Each row comes from the steps of one path. Every step used is in the known rows, and no mark comes twice. Write the path behind each row, first mark first.
Known rows:
z > k > x > h > q: [ 0.17 -0.18  0.51  1.29 -1.75 -0.16  1.45  0.33 -0.11 -0.89  1.91 -0.32
 -0.60  0.92  0.11 -1.30]
z > h: [-0.03  0.75  0.72 -0.30 -1.31 -0.58  0.53  0.20  0.32  0.07  3.86 -0.24
  0.32  0.47 -0.06 -0.21]
x > h > z > k > q: [ 0.39  0.06  0.35  0.77 -0.79  0.20  1.90 -0.09  0.52 -1.06  2.41 -0.93
  0.19 -0.10  0.46 -1.57]
q > h: [-0.25  0.09  0.72 -0.18  0.04  0.61  0.20  0.32 -1.67  0.08  1.90  0.20
  0.56 -0.30  0.57 -0.66]
k > q > h > z: [-0.44  0.09  0.80  0.79 -0.12  0.54  1.00  0.70 -1.59 -0.36  2.76  1.27
  1.36 -0.39  1.97 -1.07]
k > x: [-0.49 -0.14 -0.52  1.59 -0.63 -0.37  0.25  0.69 -1.10 -0.16  0.92  1.53
  0.09  0.48  0.34 -0.13]
x > h: [ 0.32 -0.35 -0.03  0.50 -0.17  1.06  0.52 -0.25 -0.08 -0.07  0.32 -0.78
 -0.16  0.30 -0.81 -0.75]
k > z > h: [-0.18  1.00 -0.08  0.93 -1.30 -0.83  0.97  0.33  0.73 -0.68  7.18 -0.07
  1.05  0.69  0.71 -0.07]
f > k: [-0.17  0.18 -0.27  1.88  0.08 -1.19 -0.38 -0.19 -1.35  0.58  0.32  0.93
  0.26  0.96 -0.01  0.38]
f > h: [-0.40  0.13  1.21  0.39 -0.07 -1.05 -0.24 -0.22 -1.61  0.37 -1.13  0.55
  0.10  1.81 -0.06  0.12]
f > k > z > h: [-0.32  1.09 -0.33  2.73 -1.05 -1.93  0.51  0.09 -0.69 -0.06  6.70  0.87
  1.23  1.57  0.66  0.36]
h > x: [-0.13 -0.16  1.23 -0.28 -0.42 -0.37  0.56  0.43 -1.22 -0.52 -1.73 -0.10
 -0.71  0.76 -0.18  0.07]
h > f > k > x: [-0.66 -0.10  0.20  3.37 -0.02 -2.26 -0.27  0.80 -2.70 -0.02  0.18  2.55
  0.02  1.62  0.65  0.07]
z > k: [ 0.12  0.54  0.18 -0.53 -0.54 -0.88  0.69 -0.25  0.44 -0.54  1.69 -1.18
 -0.32 -0.13 -0.12 -0.43]
f > h > z: [-0.10  0.07  1.57  0.36 -0.33 -1.40  0.36 -0.09 -0.97 -0.42 -1.24  0.67
 -0.07  1.32  0.68 -0.24]
h > z > k: [ 0.47  0.41  0.59 -0.48 -0.77 -1.21  1.32 -0.10  1.18 -1.34  1.52 -0.90
 -0.45 -0.68  0.77 -0.80]
k > q: [-0.48  0.06 -0.17  0.97  0.09  0.35  0.24  0.33 -0.70  0.32  1.05  0.91
  0.99  0.32  0.78 -0.20]

Which path is each row?
[-0.26 -0.29  0.39  3.15  0.33 -0.48  0.27  0.24 -2.20  0.25  0.55  1.08
  0.51  1.62  0.13 -0.72]
x > h > f > k > q
[-0.12 -0.26  2.29  0.42 -0.67 -0.83 -0.14 -0.01 -1.09  0.16 -2.36  0.76
 -0.26  2.28  0.61 -0.05]
f > h > q
[-0.13  0.02  0.30  1.58 -0.91 -0.97  1.25  0.48 -0.94 -1.02  2.19 -0.13
 -0.58  0.76 -0.15 -1.26]
z > k > x > h > f
[-0.60  0.56  1.47 -0.01 -0.75 -0.37  1.48  0.63 -2.39 -0.57  3.07 -0.30
  0.50  0.46  0.96 -1.06]
z > k > q > h > x
[ 0.25  0.35  1.75 -0.29 -1.94 -0.31  0.67  0.40  0.89 -0.12  2.67  0.01
  0.00  0.95  0.58 -0.39]
z > h > q
[-0.62  0.05  0.48  2.93  0.57 -1.69 -0.26  0.53 -2.37  0.35  0.22  2.09
  0.72  1.49  1.03  0.01]
h > f > k > q
[-0.22  0.37  0.84  0.48 -1.14 -0.74  1.60  0.72 -1.40 -1.24  3.98  0.48
  0.23 -0.56  1.51 -1.45]
q > h > z > k > x
[-0.49  0.11  1.27  1.72  0.49 -1.18 -0.21  0.52 -3.28  0.17  1.46  1.36
  0.51  0.77  0.88 -0.51]
q > h > f > k
[ 0.11 -0.35  0.50  2.40  0.29 -0.75  0.11 -0.02 -1.66  0.00 -0.16  0.38
 -0.22  1.37 -0.45 -0.60]
x > h > f > k
[ 0.02  0.50  1.74 -0.07 -0.74 -2.12  0.93 -0.31 -0.57 -0.86  0.13 -0.31
 -0.30  1.21  0.60 -0.56]
f > h > z > k
[-0.50 -0.03  2.30  0.14 -0.44 -1.42  0.24  0.16 -2.71 -0.08 -2.72  0.42
 -0.57  2.49 -0.23  0.19]
f > h > x
[ 0.07 -0.51 -0.23  1.98 -1.04  0.28  1.31  0.56 -0.55 -0.91  1.23  0.90
 -0.14  0.28  0.30 -1.11]
k > x > h > z
[ 0.03  0.29  0.16  0.74 -1.28 -1.48  1.51  0.44  0.28 -1.48  2.25  0.31
 -0.37 -0.26  1.02 -0.89]
h > z > k > x
[ 0.06 -0.84  0.41  2.02 -1.35  0.79  0.85  0.63 -0.66 -0.39  0.28  0.98
 -0.34  1.18  0.23 -0.94]
k > x > h > q
[ 0.72  0.03  0.50  0.06 -0.85 -0.02  1.72 -0.33  1.00 -1.27  1.67 -1.64
 -0.56 -0.35 -0.11 -1.45]
x > h > z > k
